Each row was made from one walk, in order. Every step used is in the known rows, and no mark comes twice. Write each row's walk.
In the rows, 128 means zero.
Known rows:
tola > rasuv: [124 125 124 130 131 104 154 166 131 118 159 113 134  97 116 172 127 110
 129 166 111 129 162 142 130 121 126 119 130 139 130 143 130 138 128 129
 130 131 119 125 147]
tiza > zalogi > bubu: [142 124 139 137 138 119 145  80 128 137 100 119 136  96 119 138 125 113
 123 108 120 110 163 150 126 119 122 131 111 140 143 145 135 137 124 117
 114 144 140 129 161]
fovu > zufi > rasuv > nezi > zalogi > bubu: [105 119 120 108 142 179 153  98 123 127  97 141 125 117 157 121 116 120
 122 173 104 107 128 110 118 111 130 121 138 123 125 154 130 152 134 133
 119 156 165 126 154]
bibog > zufi > zofav > tola > rasuv > nezi: [ 94 149 132 136 138 138 156 152 121  81 123 128 134 139 178 155 147  89
 127 200 122 128 149 147 146 122 140 135 139 146 109 130 118 137 132 145
 133 158 117 137 125]
rasuv > nezi > zalogi > bubu: [118 119 127 139 146 188 144  91 131 115  99 143 133 137 148 150 123  97
 115 162 131 117 147 117 122 113 143 117 131 129 144 148 119 156 134 120
 124 138 152 146 141]
kita > tola > bibog > zufi > zofav > zude: [138 133 146 129 135 148  92 121 116  97 109 108 130 164 198 136 101 123
 126  95 118 112 167 146 141 135 128 146 131 133 108 129 111 137 149 137
 133 145 110 137 107]
tola > rasuv > nezi > zalogi > bubu: [117 119 122 138 145 158 164 124 140  91  91 136 133 123 128 164 123  99
 118 189 126 126 151 112 125 113 139 109 134 130 134 147 120 156 129 128
 129 142 158 137 141]
kita > tola > rasuv > nezi: [138 130 117 139 141 146 163 181 124  94 145 120 133 134 117 191 119  92
 128 110 113 133 153 138 134 128 135 125 134 148 114 161 110 147 136 137
 122 127 152 138 111]
tiza > kita > tola > rasuv: [136 148 126 132 134 124 165 148 124 117 147 101 132 113  80 178 102  92
 128  64 122 126 171 152 134 123 130 132 124 142 121 158  94 136 136 134
 125 121 136 129 113]
pekal > zalogi: [136 141 121 136 127  98 132 136 110 136 185 112 135  94 101 161 124 112
 125 155 120 105 150 131 122 124 120 129 126 126 144 147 128 136 131 120
 134 136 115 125 150]
zude > zalogi > bubu: [124 110 127 126 133 121 151 122 125 110 143 122 135 130 114 149 110  98
 121 153 132 108 155 153 128 106 123 122 121 146 137 119 128 159 125 117
 140 153  98 126 141]
bibog > tola > rasuv > nezi > zalogi > bubu: [112 107 128 150 149 162 145 101 135 100  98 129 139 118 142 168 122  97
 123 252 136 131 151 126 126 113 138  98 130 126 108 144 125 151 126 137
 114 132 131 138 150]
pekal > fovu > zufi > zofav > zude > zalogi: [125 154 109 105 120  97 114 162  97 114 177  98 129 116 166 111 127 169
 129 166  97  95 151 154 130  95 111 154 129 138 115 100 151 146 147 127
 160 178 107 103 164]
pekal > fovu > zufi > rasuv: [111 142 124  99 129 122 124 144 107 161 165 108 121  77 136 115 117 152
 137 154  88 109 138 138 123 115 118 129 136 122 118 150 143 127 137 128
 119 142 144 100 189]
zufi > bibog > bubu: [128 110 143 131 128 128  94 116 128 155 146 110 131 122  79 124 127 131
 116 110 132 127 171 159 132 133 126 112 117 134 132 151 140 134 131 111
 130 127 107 133 145]
tiza > zalogi: [135 136 133 141 137 128 139 111 125 146 131 118 135  85 127 157 134 108
 128  96 105 118 168 156 131 126 125 137 116 143 144 146 135 136 130 121
 119 129 134 135 159]
tola > bibog > zufi > rasuv > nezi: [ 92 112 136 131 140 181 108 125 121  95 112 146 122 119 172 140 116  66
 128 160 100 127 150 135 140 147 137 124 144 137 116 154  97 139 133 138
 114 132 135 141 128]
fovu > zufi > rasuv: [111 126 123 101 130 126 138 144 114 149 165 118 126  93 144 133 119 131
 132 151  93 110 138 140 124 121 117 132 134 129 123 149 141 135 133 133
 122 145 132 109 160]
fovu > zufi > rasuv > nezi: [111 125 110 110 132 154 144 152 110 127 163 136 125 103 152 139 127 107
 130 162  89 115 132 134 126 126 126 136 140 137 120 156 129 143 134 138
 119 148 150 123 146]
zufi > rasuv > nezi > zalogi: [102 126 123 134 142 206 135 104 131 127  92 140 126 120 164 156 116 104
 123 146  99 125 144 117 128 122 136 123 140 129 135 150 114 153 137 132
 111 133 174 146 140]
zofav > zude > zalogi > bubu: [136 110 118 125 125 111 135 122 118  96 147 123 139 145 135 133  95 124
 117 154 125 109 158 153 127  97 116 142 120 144 142  94 122 160 126 114
 154 172 102 122 133]
bibog > tola: [121 112 135 143 137 140 108 105 119 149 176 113 139 102 144 169 125 110
 130 202 129 125 161 161 128 122 131 116 122 131 119 136 134 136 129 130
 110 115  91 131 157]
zofav > tola > fovu > zufi > bibog: [114 137 134  88 130 106 124 140  83 127 149 111 135 127  87 112 143 145
 132 128 120 118 155 155 139 125 116 150 131 131 153 114 137 129 139 124
 166 156 108 132 133]
bibog > bubu: [131 116 135 137 130 142 120 130 139 156 174 112 133 115 105 161 124 117
 124 105 126 127 157 144 132 128 126 115 119 137 136 144 139 134 131 121
 118 122  89 121 161]
bibog > zufi > zofav: [105 135 148 130 135 155 131 102 127 132 136 111 132 118 173 147 134  97
 125 175 130 109 159 156 135 124 135 118 127 130 113 150 137 131 138 136
 116 138 114 130 148]
zufi > rasuv > nezi > zalogi > bubu: [109 115 130 130 143 196 146  77 134 122  62 141 127 131 156 137 102 106
 118 160 112 116 139 111 123 116 134 117 136 126 133 152 114 156 131 127
 108 147 178 139 143]
bibog > tola > kita > zufi > fovu: [143 131 151 150 131 150 115  80 101 159 107  94 135  70 105 133 143 124
 122 202 115 134 134 146 132 137 125 120 125 142 117 124 120 129 133 146
 118 113  84 122 144]
zofav > tola > rasuv > nezi > zalogi > bubu: [108 132 122 136 145 144 164 133 130  85  90 143 137 148 135 155 125 111
 118 179 127 131 143 112 133 105 141 131 136 137 146 117 111 154 127 125
 146 153 137 143 134]
zofav > zude > zalogi: [130 123 111 129 124 121 127 152 114 104 177 124 138 137 143 154 108 121
 122 144 110 118 163 157 132 102 118 146 125 146 142  92 122 159 132 120
 156 156 100 129 132]
kita > zufi > rasuv > nezi > zalogi > bubu: [122 121 140 129 145 208 169  65 135 142  42 130 128 116 110 128 107  95
 115 111 111 120 142 114 126 127 127 117 138 127 126 149 111 157 132 130
 108 147 172 141 133]
pekal > zalogi > bubu: [142 129 129 130 129  89 139 106 115 132 153 113 136 103  95 143 112 117
 120 168 135  96 144 126 117 117 118 123 121 122 141 146 129 139 125 115
 131 150 117 120 154]
zofav > zude: [139 127 121 132 126 125 118 135 118 127 172 120 137 124 157 149 109 134
 123 144 109 122 163 144 127 113 123 146 125 134 147 113 124 142 134 120
 140 144 121 126 143]
zofav > tola > fovu: [122 138 135 114 132 134 144 128 107 124 143 114 139 133 112 163 127 115
 136 101 120 126 155 143 145 125 121 147 130 138 165 106 118 135 134 127
 144 139 102 135 141]
zofav > tola > fovu > zufi > rasuv: [109 138 130  84 129 124 154 135 100 135 144 113 131 117 121 132 121 139
 143 115  95 117 135 135 140 121 109 152 139 132 148 113 130 130 134 139
 140 159 114 115 154]
tiza > kita: [120 143 127 136 130 143 137 107 119 138 166 118 132  95 104 156 118  85
 123 105 125 118 167 157 130 121 134 137 122 139 145 146 101 137 134 123
 125 124 120 132 136]
zufi > zofav > tola > bibog: [119 139 134 133 133 110  95 132 110 103 115 116 129 142 179 139 137 131
 124 124 113 119 162 138 144 134 129 161 135 149 141 111 117 141 139 129
 143 153  81 140 121]
nezi > zalogi: [115 130 131 135 140 169 129 109 134 146 130 125 133 115 142 164 127 118
 122 142 121 121 161 127 125 116 137 121 130 124 148 138 130 148 140 120
 131 119 131 141 150]
zofav > tola > bibog > bubu > zalogi: [110 125 146 139 135 118  67 126 140 100 154 121 132 122 124 129 115 126
 122  97 119 142 170 147 149 142 113 133 111 158 137 132 113 138 138 120
 131 123  45 136 134]
zufi > zofav > zude > zalogi > bubu: [140 120 123 126 122 111 134 110 118  89 109 109 136 156 171 127 103 135
 116 163 124  99 158 154 131  98 112 145 122 146 126  95 133 160 132 123
 145 188 106 121 129]
bibog > bubu > zalogi: [118 123 145 139 131 143 103 110 153 135 173 110 135  96 109 146 113 118
 121 126 126 133 171 156 135 132 111 105 104 147 125 164 135 137 138 123
 107 115  80 126 156]
bibog > tola > fovu > zufi > rasuv: [113 115 135  98 133 145 136 106 102 151 147  99 133  84 126 148 120 126
 148 191 104 116 141 151 133 130 108 118 134 122 112 137 145 128 134 150
 107 136 108 110 170]
zufi > fovu: [137 131 137 125 126 149  88  86 113 143 134 105 132 100 152 148 127 138
 121 171 116 124 154 130 127 118 136 121 123 132 150 137 136 135 133 127
 123 127 124 124 151]
pekal > fovu > zufi > bibog: [117 140 130 103 129 101  94 145  97 156 178 107 125  88 102  94 137 160
 126 164 113 110 161 155 122 117 126 127 127 122 124 154 150 127 141 113
 147 139 137 118 169]
zofav > tola > rasuv > nezi > zalogi: [101 141 114 140 144 154 152 158 127  92 120 142 136 138 142 172 138 110
 124 165 113 140 150 117 138 111 142 137 140 139 144 118 110 152 132 129
 148 139 133 150 128]
zufi > bibog > bubu > zalogi: [114 116 152 132 128 131  76  96 140 132 147 107 133 103  86 111 115 131
 114 132 130 134 185 172 136 138 113 101 102 143 122 169 137 136 138 114
 118 122  98 136 139]

Which walk is each row?
[141 135 130  95 137 146 161 149 103 135 164  97 134 123  93 165 123 122
 141  61 115 110 149 142 134 128 115 132 130 131 134 148 136 133 148 138
 133 130 121 120 135] -> kita > tola > fovu > zufi
[134 128 158 125 138 171  65  89 113 119 107 106 127 131 163 144 111 115
 126 109 125 126 160 129 139 137 144 117 127 130 127 147 112 130 142 135
 125 113 110 136 123] -> kita > tola > bibog > zufi > fovu
[114 107 127 147 137 126 107 142 110 101 138 119 136 109 114 152 138 101
 124 246 125 140 169 167 132 132 136 108 129 138  99 154 127 140 125 133
 124 131 131 144 125] -> zufi > bibog > tola > rasuv > nezi
[131 133 116 128 121 121 124 139 114  97 139 108 136 146 176 145 118 131
 120 146 109 107 165 160 137 105 114 150 125 147 128  95 134 158 139 128
 149 173 102 129 125] -> zufi > zofav > zude > zalogi
[144 120 135 134 141 136 107 148 117 116 138 114 128 139 131 167 111 106
 127  56 115 122 166 138 135 141 131 136 130 142 133 148 107 142 143 126
 128 116 107 141 113] -> kita > tola > bibog
[117 152 126 110 131 104 137 146 102 135 167 112 132 129 175 131 150 147
 127 150 114 106 145 146 133 111 125 159 130 141 130 119 145 136 140 132
 146 164  88 123 144] -> fovu > zufi > zofav > tola
[147 142 144 138 126 142 137 103 104 147  99 101 130  75  91 127 141 126
 117 141 106 128 134 131 131 137 124 132 128 145 142 127 114 132 137 137
 132 126 108 123 136] -> tola > kita > zufi > fovu
[118 143 127  93 133 118 152 154  95 128 177 114 137 120 110 145 141 131
 139 120 113 117 142 141 140 120 118 153 133 136 157 110 135 131 138 134
 155 149  89 120 151] -> zofav > tola > fovu > zufi
[131 124 144 158 138 132 161 124 108 156 138 109 137  74  86 148 141  97
 126 175 118 129 141 163 133 143 118 126 128 145 110 129 114 132 134 141
 120 114  75 128 141] -> bibog > tola > kita > zufi
[122 118 139 131 141 159 139  80 134 139 102 125 134 124 136 144 112 119
 117 155 134 112 155 121 120 108 134 114 126 121 146 139 131 149 134 116
 128 134 133 135 156] -> nezi > zalogi > bubu
[105 154 120 139 143 153 153 144 127  86  84 127 134 148 178 165 147 120
 122 170 112 130 152 118 141 113 139 141 141 140 129 119 121 152 139 138
 141 155 137 149 123] -> zufi > zofav > tola > rasuv > nezi > zalogi
[129 145 154 129 136 179  70  64 107 118 110 105 124 120 131 138 104  92
 124  77 130 125 167 140 140 135 149 127 124 134 129 152  86 127 144 137
 122 108 115 136 110] -> tiza > kita > tola > bibog > zufi > fovu
[126 131 126  96 132 131 157 144 104 131 177 108 134  96 102 158 139 117
 139 124 112 112 151 140 132 127 116 130 131 130 145 138 144 132 142 135
 138 138 108 116 159] -> tola > fovu > zufi
[117 120 134 157 139 170 163 119 111 137 101 124 130  82 107 139 129  83
 126 182  95 134 123 152 135 150 117 128 139 149  96 142  97 139 130 152
 100 127 119 133 129] -> bibog > tola > kita > zufi > rasuv > nezi
[114 113 130 118 133  79 113 154 104 128 175 103 136  86 101 132 143 138
 130 250 123 126 166 169 126 123 123 111 126 127  95 147 153 131 129 135
 142 136 100 119 149] -> fovu > zufi > bibog > tola > rasuv
[117 132 151 123 130 169  88  71 120 144 138 112 132 103 166 140 129 117
 124 199 130 123 151 138 131 117 142 106 123 124 136 141 133 126 132 131
 120 121 119 124 158] -> bibog > zufi > fovu
[145 121 144  95 132 137 124 136 109 153 144  87 131 138  39 129 121 145
 132  33 128 116 159 154 138 140 111 118 122 129 125 157 147 127 146 128
 136 130 110 122 132] -> kita > tola > fovu > zufi > bibog > bubu
[104 117 145 133 139 145 104 128 124 112 152 132 129 111 148 148 129  82
 127 151 123 123 165 143 138 139 137 120 133 132 129 143 114 133 135 127
 133 120  91 138 140] -> tola > bibog > zufi
[ 96 114 147 122 136 155 101 114 126 120 116 130 123 106 160 132 108  91
 131 149 105 123 158 139 139 143 129 119 138 129 120 147 110 133 132 134
 116 127 116 132 142] -> tola > bibog > zufi > rasuv
[121 118 136 135 133 116  86 146 128 128 154 125 131 141 116 147 129 126
 124  79 119 136 159 132 146 138 128 144 127 148 150 110 115 137 130 119
 142 131  52 133 142] -> zofav > tola > bibog > bubu
[114 111 134 117 134 111  89 123  97 155 186 110 135  98 120 119 142 138
 127 225 128 117 160 174 123 123 127 120 122 125 107 147 153 131 133 127
 135 132  94 128 147] -> fovu > zufi > bibog > tola
[135 135 137 146 133 127 183 148 114 142 136 115 132  82  73 142 140  98
 121 113 108 124 140 147 132 142 118 138 132 149 134 133 108 137 137 132
 135 125 102 129 133] -> tola > kita > zufi
[130 143 130  97 130 131 159 133 101 125 142  91 132 103 136 147 148 127
 137 136 111 101 152 143 135 129 111 134 133 130 132 141 154 132 148 146
 130 154 111 114 154] -> tola > fovu > zufi > zofav
[138 146 131 135 136 155 140 111 116 140 155 107 132 125  98 167 103  89
 125  40 128 117 169 157 131 122 135 140 122 141 132 155  93 138 140 126
 119 116 132 134 113] -> tiza > kita > tola
[125 125 133  89 130 121 129 134  95 130 149 105 132 103  80 121 140 132
 132 138 118 113 163 155 131 132 116 127 130 126 141 147 146 130 142 127
 149 145 126 127 140] -> tola > fovu > zufi > bibog
[142 143 124 142 123 111 172 154 105 104 108 103 134 118 116 124 130 121
 116 116  97 111 146 162 141 125 102 162 130 160 118  87 113 154 143 138
 157 171  89 126 109] -> tola > kita > zufi > zofav > zude > zalogi
[103 114 129 149 145 161 106 118 122 110 100 125 136 116 123 152 138 111
 121 245 127 141 171 147 131 125 141 101 132 124 105 151 128 147 132 133
 129 123 144 155 127] -> zufi > bibog > tola > rasuv > nezi > zalogi
[108 116 123 106 139 176 139 119  98 127 145 116 132  97 135 153 127 104
 145 200 100 121 134 146 135 133 115 121 140 130 109 146 132 134 135 156
 106 140 126 119 155] -> bibog > tola > fovu > zufi > rasuv > nezi
[142 130 129 130 136 118 159 170 129 120 147 102 134 123 106 186 111 114
 131 103 116 128 160 144 133 124 128 122 128 139 119 152 123 139 134 133
 125 124 130 126 124] -> kita > tola > rasuv
[134 144 146 134 136 121 120 123 113 122  91 104 130 125 134 133 142 119
 121  72 111 123 167 141 148 145 121 162 137 149 133 110 112 143 140 131
 143 152  74 143 111] -> kita > zufi > zofav > tola > bibog
[107 136 152 123 133 146  55  88 107 112 120 124 130 129 181 125 130 126
 124 169 125 132 153 127 144 127 146 136 130 136 149 108 112 128 131 128
 146 131  78 138 137] -> zofav > tola > bibog > zufi > fovu
[121 119 145 148 133 141 160 111 113 163 102 107 131  72  98 133 122 106
 129 175  97 127 131 158 133 146 109 126 134 141  99 131 110 132 130 147
 104 123  99 122 144] -> bibog > tola > kita > zufi > rasuv
[121 153 116 146 147 187 167 134 130  99 109 123 131 129  99 183 112  78
 123  68 120 131 165 129 133 119 145 128 133 138 122 163  85 151 143 137
 125 117 172 150 101] -> tiza > kita > tola > rasuv > nezi > zalogi
[121 121 149 130 145 157 110 135 120 116 140 120 128 139 144 158 111  87
 129  85 127 121 166 145 138 141 138 123 131 133 117 153 105 135 142 131
 127 112 104 142 118] -> kita > tola > bibog > zufi
[140 145 142 146 131 126 178 132 113 140  96 100 130  90 102 134 149 107
 118 119 107 114 143 149 135 145 114 142 132 150 118 135 118 135 144 141
 128 143 104 127 128] -> tola > kita > zufi > zofav
[110 174 123 120 128  77 141 175  85 129 157 110 125 103 153  96 154 168
 130 173  98 105 116 142 133 117 119 165 136 144 122 112 133 122 149 135
 153 160  93 106 168] -> pekal > fovu > zufi > zofav > tola > kita
[114 153 121 108 129  73 161 181 111 109 157 107 133 119 155 144 150 150
 131 174 107 115 147 141 137 111 120 152 135 143 119 119 148 134 135 140
 150 167  92 114 145] -> fovu > zufi > zofav > tola > rasuv
[135 159 141 136 130 155 160  83 118 154 109  91 131  88  91 140 132  84
 118  65 122 112 174 161 137 133 124 144 125 142 120 147 108 138 141 134
 117 140 120 131 118] -> tiza > kita > zufi > zofav
[132 151 146 131 133 131 153 115 116 147 111  99 135 126 127 137 141 124
 121  91 118 119 159 151 142 128 123 156 130 145 131 113 126 141 137 130
 134 154  94 137 124] -> kita > zufi > zofav > tola
[121 113 131 144 135 108 132 144 128 125 169 106 139  92 128 180 127 109
 134 232 122 134 164 156 132 122 127 109 126 134 106 137 136 135 125 139
 116 119  95 123 158] -> bibog > tola > rasuv
[115 142 127 143 135 151 179 151 102 124  93 137 128 113 106 125 131  96
 122 112  87 134 114 139 141 142 119 162 144 159 131 116  83 141 131 140
 133 150 125 139 113] -> zofav > tola > kita > zufi > rasuv > nezi
[ 82 124 135 128 140 167 100 130 115  89 113 153 125 143 183 129 118  81
 129 144 103 132 143 134 147 139 139 144 145 143 128 127  88 139 129 136
 130 143 118 147 121] -> zofav > tola > bibog > zufi > rasuv > nezi
[112 157 122 122 129  85 165 172  92 120 157 120 130 119 160 118 160 147
 125 170 104 107 117 146 134 121 118 169 136 152 129 111 130 130 144 141
 154 163  78 117 140] -> fovu > zufi > zofav > tola > kita
[130 115 140  93 128 127 117 130 111 149 156  98 132 107  49 118 137 140
 130 100 124 118 160 153 136 138 110 115 123 128 137 147 156 125 139 126
 143 138 100 119 153] -> tola > fovu > zufi > bibog > bubu
[118 127 141  92 128 111 115 135 102 146 159 104 135 136  59 109 141 154
 131  92 126 123 155 152 144 130 113 138 125 134 148 117 146 123 136 123
 159 150  80 123 147] -> zofav > tola > fovu > zufi > bibog > bubu
[ 81 127 137 133 146 225 137  92 136 127  95 147 127 123 177 147 116  82
 126 178 111 124 143 126 132 122 143 108 141 119 121 155 113 145 136 135
 109 127 168 146 142] -> bibog > zufi > rasuv > nezi > zalogi
[103 139 117  92 134 155 155 149  93 110 136 130 130 127 132 138 130 117
 140 124  91 121 125 131 141 127 118 155 145 141 143 123 120 136 135 143
 135 163 134 126 139] -> zofav > tola > fovu > zufi > rasuv > nezi
